Known rows, with every step that occurs:
vigug/saven/modab/nerif/tuzo: [-1.619 -1.618 -0.978 -1.685  0.862  1.527  0.460 -0.058 -4.396  1.538
 -0.010 -2.143  1.621  5.321 -0.054  3.418  2.454  1.226 -3.660  0.950
  1.587]
tuzo/saven: [ 0.188 -1.377 -0.044  0.364 -0.220  0.964 -0.450  0.256 -0.994 -0.699
  0.045  0.407  2.264  0.124  1.291 -0.747  0.485  1.106  0.639  0.788
 -0.078]
tuzo/saven/modab/nerif/potis: [ 0.964 -2.245  1.571 -1.082  0.868  1.310  0.550  0.270 -1.823  1.626
  0.031  0.573  3.522  5.839  2.094  0.985  0.918  0.144 -1.697  0.074
 -0.362]
modab/nerif/potis: [ 1.739 -0.680  0.041 -1.333  1.546 -0.282  0.086  0.832  0.272  1.543
 -0.807  1.758  2.417  5.716  1.215  1.048 -0.635 -3.254 -1.926 -1.304
 -0.133]
vigug/saven/gasubu/nerif/tuzo: [-1.544 -0.507 -1.539 -1.229  1.456  1.836  0.937  0.013 -4.194  0.507
 -0.573 -1.483  1.715  0.909 -3.232 -0.878  1.703 -1.990  0.864  1.808
  1.899]
modab/nerif/tuzo/saven/vigug: [ 0.102 -1.445  0.243 -1.603  0.525  2.046  0.097  1.145 -4.211  0.237
 -1.102 -0.081  1.671  2.899  2.510  1.225  1.526 -1.039  0.098  0.393
  0.897]
potis/nerif: [ 0.921 -0.702 -0.246 -0.474  0.838 -0.126  1.275  0.072 -0.382  0.032
 -0.651  1.167  2.133  1.594 -0.437  1.790  0.882 -2.153  1.647  0.767
  0.664]
gasubu/nerif/vigug: [ 0.661  1.307  0.787 -0.969  0.968  0.582  0.683  0.484  0.487  1.100
 -0.643 -1.195  0.547  0.906  1.198 -0.039 -0.558 -4.645  1.915  0.550
  2.181]
tuzo/nerif: [-0.400  0.308  0.842  0.320  0.273 -0.309 -1.547  0.218 -0.318  0.512
  0.177  0.606  0.220  3.230  0.963  1.652  1.160 -0.314 -0.324  0.122
 -1.368]
nerif/tuzo/saven: [-0.929 -0.840  2.035 -0.435 -1.418  3.189  0.072  0.812 -3.292 -1.087
 -0.532 -0.504  0.273 -1.282  1.083 -0.152  1.680  0.763  0.086  1.262
  0.096]
potis/nerif/vigug: [ 0.803 -0.255  0.806 -1.201 -0.104  2.221  1.456  0.135 -1.474  0.399
 -1.399 -0.311  1.264  2.963  0.531  3.277  1.298 -3.736  1.538  1.345
  2.075]
gasubu/nerif/tuzo/saven/vigug/sefuv: [ 0.393 -0.159  0.547 -0.424  1.227  0.778  1.220  0.574 -1.657  0.380
 -0.480 -1.493  2.034 -0.004  0.034 -2.950  0.611 -1.775  3.535  1.650
  0.796]
tuzo/nerif/vigug: [-0.462  0.784  2.098 -0.449 -0.771  1.966 -1.309  0.360 -1.423  0.871
 -0.448 -0.971 -0.610  4.225  1.851  2.911  1.529 -1.826 -0.337  0.725
  0.106]
modab/nerif/vigug/sefuv: [ 0.693 -0.577 -1.215 -0.371  1.341  0.921  0.580  0.719 -1.786  1.765
 -1.162 -1.237  1.833  7.574  2.387  2.683 -0.077 -2.846 -0.337  0.480
  0.222]
modab/nerif/tuzo: [-0.279 -0.542  0.121 -1.243  0.824  0.970  0.131  1.341 -2.855  0.523
 -0.990  0.588  0.587  2.829  2.139  2.338  0.840 -2.042 -1.244 -0.260
  0.312]
modab/nerif: [ 0.598 -0.715 -1.577 -0.674  1.775 -0.808 -0.229  0.759 -0.873  0.921
 -0.501  1.108  1.778  4.168  2.015  2.134 -0.207 -1.880 -0.922 -0.736
 -0.032]
modab/nerif/potis/sefuv: [ 2.516  0.095 -0.398 -0.336  2.278 -0.254 -0.228  0.698  0.702  1.783
 -0.983  2.541  3.101  6.273 -0.276  1.116 -1.292 -3.107 -2.478 -0.400
  0.404]
vigug/saven/modab: [-1.404 -1.357 -1.123 -0.913  0.330  0.854  0.376 -0.935 -2.651  1.168
  0.626 -2.446  1.362  3.192 -1.361  1.953  1.841  2.442 -2.819  1.163
  1.340]
tuzo/nerif/vigug/saven/gasubu: [-1.411  0.042  0.369 -0.872 -0.272  3.151 -1.032 -0.023 -3.934  1.030
 -0.660 -1.767  0.499  5.413 -0.130  2.910  2.646 -1.718 -0.351  1.645
  0.871]
gasubu/nerif/vigug/saven/tuzo: [-0.051 -0.191 -0.413 -1.587  1.016  1.363  0.716  0.083 -0.665  0.645
 -0.443 -2.906  0.611  3.010  1.015  0.839  0.926 -3.712  1.509  1.182
  3.333]
vigug/saven/modab/nerif: [-1.083 -1.756 -2.038 -1.375  1.495  0.367  0.305 -0.347 -3.167  1.837
  0.353 -1.717  2.422  5.864 -0.074  3.157  1.731  1.138 -3.478  0.674
  1.563]
vigug/saven/gasubu: [-1.476 -1.197 -2.502 -0.735  0.789  1.723  0.385 -0.545 -3.929  0.264
 -0.294 -1.384  1.743  1.743 -3.304 -0.018  1.699 -0.018  0.033  1.459
  1.426]
gasubu/nerif/potis/sefuv: [ 2.658  1.552  0.831  0.135  2.521 -1.304  0.407  0.231  3.198  1.653
 -0.427  1.733  2.624  1.940 -2.273 -2.228 -1.961 -4.221  0.374  0.342
  1.070]

Rows:
[ 0.480 -1.480 -0.056 -0.597 -0.402  1.752 -0.076 -0.240 -2.162 -0.491
 -0.196 -0.844  1.614 -0.428  0.468 -1.911  1.131  1.589  2.356  1.017
  1.124]
tuzo/saven/vigug
[ 0.038 -1.491  1.512 -1.031  0.135  3.117  1.834  0.616 -4.450 -0.598
 -1.386  0.779  2.358  1.204 -0.822  1.106  2.660 -2.412  2.786  2.083
  0.718]
potis/nerif/tuzo/saven/gasubu
[ 2.479  0.983  1.481  0.389  0.526  0.557 -0.139 -0.209  1.886  1.062
 -0.605  1.659  1.508  3.165 -3.099 -1.253 -1.284 -1.349 -1.957  0.365
  0.427]
nerif/potis/sefuv
[ 0.532 -1.741  0.581 -0.626  0.100  2.404  2.085  0.234 -3.596 -0.364
 -1.233 -0.663  2.816  2.249 -0.544  0.189  2.427 -0.819  3.311  2.470
  0.930]
potis/nerif/tuzo/saven/vigug/sefuv
[ 0.747  0.328  2.314 -0.281 -0.042  0.342 -1.190  0.305  0.722  1.100
 -0.055  1.104  0.841  4.497 -0.110  0.484  0.714 -1.557 -1.431 -0.397
 -1.412]
tuzo/nerif/potis
[-0.110 -1.704 -1.601 -2.003  0.724  2.260  0.020  0.500 -3.087  0.910
 -1.017 -2.030  0.916  7.540  3.036  4.204  1.503 -2.588 -1.257  0.535
  2.595]
modab/nerif/vigug/saven/tuzo
[ 0.659 -0.229 -1.106  0.040  0.518  0.165  1.237 -0.815 -1.235  0.842
 -0.235 -2.463  0.586  2.244 -1.868 -2.496  0.486  1.259  2.721  1.045
  0.223]
saven/vigug/sefuv
[ 0.757 -1.362  2.579 -0.880 -0.287  1.187 -0.356 -0.016  0.751  0.223
  0.108 -0.570 -1.301  6.487  1.596  1.068  2.139 -1.168  0.459 -0.285
 -0.814]
saven/tuzo/nerif/potis
[-0.065 -1.462  0.077 -1.004  0.617  1.728 -0.109  1.471 -3.476  0.041
 -0.930  0.697  2.083  2.954  2.964  1.852  1.116 -1.296 -0.749  0.262
  0.112]
modab/nerif/tuzo/saven
[-1.125 -1.061  2.269 -0.713 -0.978  4.131  0.743  0.690 -4.973 -0.807
 -0.896 -0.381  0.314 -0.589 -0.461 -1.089  2.155 -0.189  1.374  1.593
 -0.037]
nerif/tuzo/saven/gasubu
[-1.256  0.190  0.234 -0.573 -0.659  2.323 -1.617  0.130 -2.472  0.814
 -0.281 -1.748  0.488  4.949  0.978  3.478  2.085 -0.998 -1.570  1.371
  1.121]
tuzo/nerif/vigug/saven
[-0.098  0.545 -0.813 -1.233  1.122  0.963  0.369  0.203 -0.554  1.027
 -0.511 -2.065  1.623  1.526  0.220  0.524  0.045 -3.802  0.791  1.241
  3.157]
gasubu/nerif/vigug/saven
[-0.333  0.483  1.196  0.574 -0.162  1.316 -0.730  0.176 -1.230  1.267
 -0.449 -1.685  0.328  6.584  1.178  2.243  1.324 -1.278  0.158  1.416
 -0.907]
tuzo/nerif/vigug/sefuv
[-0.356 -1.620 -1.006 -1.780  1.315  0.920  0.477 -0.385 -2.396  2.134
  0.107 -1.401  2.913  6.785 -0.634  2.521  1.532  0.365 -4.321  0.309
  1.271]
vigug/saven/modab/nerif/potis
[ 0.225 -1.494  1.300 -0.804 -0.199  2.502  1.280  0.734 -2.931 -0.860
 -1.117  0.812  2.290  0.701  0.480  1.656  2.250 -1.443  1.687  1.793
  0.741]
potis/nerif/tuzo/saven
[ 1.824  0.973  0.956 -0.350  2.798  0.486  1.370  0.005 -0.414  1.808
 -0.962  1.359  2.086  2.691 -4.097 -3.053 -0.781 -4.938  2.294  0.787
  0.521]
saven/gasubu/nerif/potis/sefuv
[ 0.255 -1.016  0.837 -0.545  0.959  2.672  0.833  0.388 -3.091  0.404
 -0.863 -0.269  2.646  1.299  0.015 -1.705  0.794 -3.163  3.471  1.577
  1.042]
tuzo/saven/gasubu/nerif/vigug
[-0.266  0.417  0.235 -1.582  1.245  1.261  0.916 -0.127 -1.100  1.819
 -0.188 -2.659  1.476  2.785  0.304  1.338  0.575 -3.193  0.034  1.297
  2.970]
gasubu/nerif/vigug/saven/modab
[ 0.141  0.248  0.232  0.249 -0.492  2.224  1.013 -0.063 -1.231  0.998
 -0.775 -2.860  0.075  4.376  0.456  0.688  0.157 -1.198  0.809  1.547
  0.366]
nerif/vigug/sefuv
[ 0.215  0.763  1.075 -1.192  1.637  1.812  1.616  0.193 -2.403  1.365
 -1.130 -0.948  0.471  1.731 -1.575 -1.194  0.402 -5.263  3.614  1.007
  1.322]
saven/gasubu/nerif/vigug
[ 0.189 -1.942  1.384 -1.168  0.361  2.431  0.381  0.317 -3.299  1.392
 -0.313 -0.832  2.544  5.662  3.353  2.414  1.476  0.091 -1.180  0.765
  0.569]
tuzo/saven/modab/nerif/vigug
[-0.481 -1.176  1.346 -0.474 -1.055  3.206  0.850  0.301 -3.973 -0.596
 -0.617 -2.124  0.738  0.271 -0.145 -2.039  1.967  1.605  1.803  1.904
  0.181]
nerif/tuzo/saven/vigug/sefuv
[ 1.111 -0.924  2.150 -1.775  1.381  0.362  1.184  0.027 -0.912  2.879
 -0.072  0.187  1.537  7.231  1.146  2.219  0.646 -1.180 -2.968 -0.946
 -0.288]
saven/modab/nerif/potis
[-0.092 -1.784  0.105  0.038  0.373  2.193  0.345  0.097 -3.353 -0.354
 -0.453  0.404  2.209  0.730 -0.701 -1.796  1.103 -0.075  2.324  1.237
 -0.309]
tuzo/saven/gasubu
[ 0.162 -1.658 -0.439 -1.804 -0.139  3.113  1.445 -0.187 -2.499 -0.021
 -1.177 -2.154  1.321  4.844  0.596  4.115  2.641 -2.881  1.419  2.039
  3.258]
potis/nerif/vigug/saven/tuzo
[ 0.317 -2.201  0.673 -0.310  0.803  1.977  1.045  0.147 -2.957  1.743
 -0.243 -1.483  3.260  7.626  2.805  1.815  1.250  0.448 -0.675  1.327
 -0.268]
tuzo/saven/modab/nerif/vigug/sefuv
[ 0.258  0.005  1.381 -1.182  0.802  1.146  0.720  0.704 -1.760  0.000
 -0.504 -0.818  1.220 -1.520  0.426 -2.330  0.776 -2.291  3.030  1.103
  1.601]
gasubu/nerif/tuzo/saven/vigug
[-0.339 -0.751 -2.060 -1.649  0.860  1.771 -0.389  0.643 -3.206  1.190
 -1.079 -1.406  1.967  5.897  2.198  4.076  0.756 -2.591 -1.984  0.479
  2.241]
modab/nerif/vigug/saven
[-0.448  0.492  1.460 -1.080  1.593  1.637  1.751  0.498 -3.205  0.768
 -0.948 -0.114  0.258 -0.151 -2.296 -2.074  0.940 -4.214  3.134  0.923
  0.402]
saven/gasubu/nerif/tuzo
[-0.131 -0.216  2.427 -0.936  1.057  0.962  1.117  0.652 -1.562  0.726
 -0.094 -0.624  1.462 -0.025  0.984 -0.900  0.921 -1.716  1.284  1.020
  0.684]
gasubu/nerif/tuzo/saven/modab
[ 0.109 -0.009  1.273 -0.557  0.930  0.718  0.467  1.015 -1.109 -0.113
 -0.371 -0.066  1.673 -1.498  1.121 -1.646  0.384 -2.588  1.986  0.985
  0.832]
gasubu/nerif/tuzo/saven
